Each row was made from one walk, in order. Every step used is in the known rows, and no mark comes twice. Write each row's walk.
In the rows, zero is written as 128.
Known rows
savadan gobori pibi nadap pafev mepe risa: [ 99 116 151 129 113 141 120 143  97 147 176  95 164 144 152 108 145 125
  47  80 120 125 169 128 112 131 171 215]
mepe savadan gobori pibi: [125 152  92 155 149 119  38  95 126  97 110 161  84 111  93 161 101 130
 136  89  85  58  90 146 140 133 109 141]
rezon mepe savadan gobori pibi tokid nadap: [139 155 119 159  86  90 108  78 113 110 139 164  94  90  93 163  90 125
 158 110 105 142 110  97 167 131  83 110]
risa mepe pafev nadap tokid: [171 139 131  82 108 132 227 171 111 167 151  97 119  99 169  93 153 151
 143 136 149 173 158  96 128 153 125 109]
savadan gobori pibi tokid nadap: [140 154 116 123  87  75 114  58 116  91 155 152  75  64 109 145 104 119
 145 119  95 161 120 102 179 149  87  73]
pafev mepe rezon: [143  92 117 148 161 152 204 174 130 148 110  38 165 135 136 103  93 145
 115 125 133 103 122 136 117 110 171 135]
pibi tokid nadap pafev mepe: [133 109 173 108 119 137 206 140 133 177 152 103 153 150 144 116 141 131
 106 157 169 158 175 135  86 110 147 145]
rezon tokid nadap pafev: [ 85 133 146  85  88  95 189 141 148 133 142 145 127 133 172 127 112 124
 142 180 142 184 177 167 100 128 126  77]
savadan gobori pibi tokid: [181 174 110 140 130 124  70  54 128 108 173 144  85  81  96 143  75 159
 108  98  70 118  90 112 164 140  91  92]
risa mepe rezon tokid nadap pafev: [ 74 129 136  99  90  98 220 166 143 149 136 109 131 143 182 124  89 142
 120 177 130 190 162 170  92 120 139  88]
tokid nadap pafev: [ 99 118 159  65 103 102 196 133 150 117 137 126 108 139 167 106 137 113
 139 160 147 173 182 171  92 132 146 114]
rezon mepe savadan gobori pibi nadap: [123 140 109 208  79 108  46 101  95  88 144 155 107 117 117 161 105 126
 101 104  69 112 108 119 142 152 111 158]
nadap pafev mepe rezon tokid pibi gobori savadan: [138 136 117 141 205 175  88 140 157 132  79 133 152 182  86 176 116 140
 114 114 128 129  92 133 117  86 143 118]
pafev mepe rezon tokid pibi: [104 113 105 161 137 130 115 173 147 137 104 124 194 138 146 123  84 134
 128 181 139 109  97 100 148 118  98  71]
savadan gobori pibi nadap pafev mepe: [124 109 156 148 121 139 115 128 116 144 154 110 139 157 143 146 128 129
  52 136 131 123 160 147  87 127 153 179]
tokid nadap pafev mepe: [111  91 174 100 126 136 201 163 128 169 136  93 158 163 153 113 157 116
 112 161 170 143 183 147  73 108 156 161]
tokid nadap: [101 111 135  97  91  86 181 125 116 102 129 119 112  98 143 101 157  98
 184 148 124 158 152 129 138 137 120  99]
risa mepe pafev nadap tokid pibi gobori savadan: [160 143 124 107 177 162 107 141 134 128  97 133 117 154 101 147 186 136
 143 102 122 144 102  86 131 112 125 135]
pafev nadap: [117  97 137 125 101 135 173 163 112 131 128 115 133  82 155  53 186 105
 191 124 132 122 171 114 135 156 136  96]
rezon tokid: [110 143 114 138 116 130 143 151 130 147 148 134 163 112 142 122 102 150
 160 160  89 126 117 139 125 117  96  68]
nadap pafev mepe rezon tokid: [112 125 112 151 138 142 196 183 145 174 129  90 184 141 153 135  53 166
 104 162 128 133 134 154 110 106 140  81]
mepe pafev nadap: [117  90 143 114  96 114 211 181 149 122 136  93 142 102 175  63 184 139
 185 131 126 112 201  95 133 155 148 110]
rezon mepe savadan gobori pibi: [135 148 107 173 146 139  32 111 118 107 118 152 103 130  89 170  88 132
 129  87  81  56  84 129 132 117 103 158]
pibi tokid nadap pafev mepe savadan gobori: [125 142 146 134 140 111 140  80 147 146 112 166 104 133  86 160 119 124
 155 115 174  99 135 172 126  99 138 193]
pibi nadap pafev mepe savadan gobori: [110 127 144 156 138 121 113  99 140 138 111 158 116 152 101 153 133 124
 131 115 160  83 137 186 109 107 156 222]
nadap tokid pibi gobori: [141 131 122 109 135 133  62  80 136  86 114 153 107 138 106 142 139 121
 128 159 150 139  61 107 174 144 119 106]

Write each row's walk
[174 148 115 112 185 167  74 113 127 111  85 162 108 129  80 143 174 108
 162  89 138 148  93 102 152 123 122 102]	pafev nadap tokid pibi gobori savadan
[137 145 106 134 144 123  38  89 118  84 140 134  85 101 109 151  98 126
 112  99  67  79  97 131 148 138 104 119]	savadan gobori pibi
[115 129 104 205  95 102  56  99  95 103 136 150 110 112 118 158 128 124
  93 109  90 104 117 129 136 155 123 163]	pafev mepe savadan gobori pibi nadap
[ 86 106 127 155 133 133  85 126 163 111 106 133 161 171 125 157 102 144
  99 180 147 118  86 121 149 122 141 101]	nadap pafev mepe rezon tokid pibi gobori
[ 99 101 164 117 116 133 197 169 128 181 140 110 174 156 155 129 135 125
 115 174 163 149 178 144  81 105 140 132]	rezon tokid nadap pafev mepe
[121 142 121 134 156 120 100  87 146 112 101 164  93 124  85 141 125 122
 184  99 133  59 105 182 138 103 131 187]	mepe savadan gobori
[104 118 152 110  86 109 125 127 155 102 143 147 130 157 180 100 135 120
  89 176 141 169 162 155  95 153 136 125]	tokid pibi nadap pafev
[123 110 112 130 139 140 209 179 121 145 124  38 137 139 154  91  98 159
 117 128  92 124 100 146 104 110 158 135]	risa mepe rezon
[108 110 126 155  73  96  92 116 125  84 140 149 140 118 162  96 158 108
 121 167 111 151 126 108 144 165 108 116]	tokid pibi nadap
[130  90 162 136  89 140 206 202 137 133 144  82 167 128 167  75 169 142
 178 129 118 108 192  72 127 135 142 133]	rezon mepe pafev nadap
[124 125 132 151 167 137 111 107 134 144  99 145 123 141  80 147 137 122
 165 103 152  46 113 169 124  90 141 215]	pafev mepe savadan gobori
[167 145 120  85 140 133 104 120 136 121 122 152 126 123 139 110 122 111
 132 165 163 149  92 109 149 141  83  85]	nadap tokid pibi
[156 128 126  87 118 118 142 150 146 121 118 147 132 108 161  92 149 120
 152 162 176 149 138  77 164 163  93  76]	mepe pafev nadap tokid pibi
[108 134 116 146 139 108  67 108 125 118 108 159  92 130 106 177 109 116
 116 108 127  86 128 150 118 129 122 155]	tokid nadap pafev mepe savadan gobori pibi
[121 129 126 153 129 123 153 142 134 177 108 148 138 153 117 144 129 142
 130 128 163 116 141 147  84 118 135 156]	gobori pibi tokid nadap pafev mepe savadan
[159 142 122 117 197 173  94 107 131 109 102 123 109 150  69 147 167 130
 158  76  86 120  91 141 118  92 147 141]	pibi gobori savadan
[112 119 150 110 108 137 168 152 103 168 178  91 172 133 153  96 144 130
  71  91 131 154 172 104 113 130 156 169]	gobori pibi tokid nadap pafev mepe risa
[110  95 149 117 137 165 175 178  96 174 162  63 201 142 145  65 176 124
 111  88 125 104 152 111 108 106 171 207]	pafev mepe risa
[112 127 153 110 115 132 143 122 106 155 178 105 152 129 135 114 131 125
  71  81 135 141 168 112 129 121 156 185]	savadan gobori pibi tokid nadap pafev mepe risa
[ 94 150 106 162 130 103  63 115 124 129 113 176 109 125 109 195  88 126
 116 120 120  93 124 147 126 125 104 126]	rezon tokid nadap pafev mepe savadan gobori pibi
[184 144 119  89 117 141 188 139  99 151 139 127 107  71 145  88 144 115
 162 125 166 177 142 114 151 164 118  75]	pafev nadap tokid
[187 170  92 127  93 115 117 100  82 114 163 137  87  81 147 143 100 133
  81 129 106 200 105 117 147 182 101  76]	gobori pibi nadap tokid
[180 161 112 102 204 170  63  99 134 107  90 154 106 149  72 161 154 121
 144  96 124 145  70 118 138 106 115 117]	nadap tokid pibi gobori savadan
[157 131 119  97 121 130 118 139 124 127 113 158 127  96 150  89 149  96
 154 159 181 157 118  88 164 165  88  67]	pafev nadap tokid pibi
[146 125 121 139 138 119 175 119 139 131 124  79 118 122 126 153  46 148
  76 118 141 142 137 137 140 124 156 113]	savadan gobori pibi tokid nadap pafev mepe rezon
[150 137 121 119 196 167  54 110 145  96  86 149 121 160  75 149 173 117
 153  98 101 116  78 120 130 100 126 131]	tokid pibi gobori savadan
[101 104 132 130 127 127  50  91 151  74 111 145 126 150 112 123 161 119
 142 160 123 102  73 109 160 135 130 123]	tokid pibi gobori
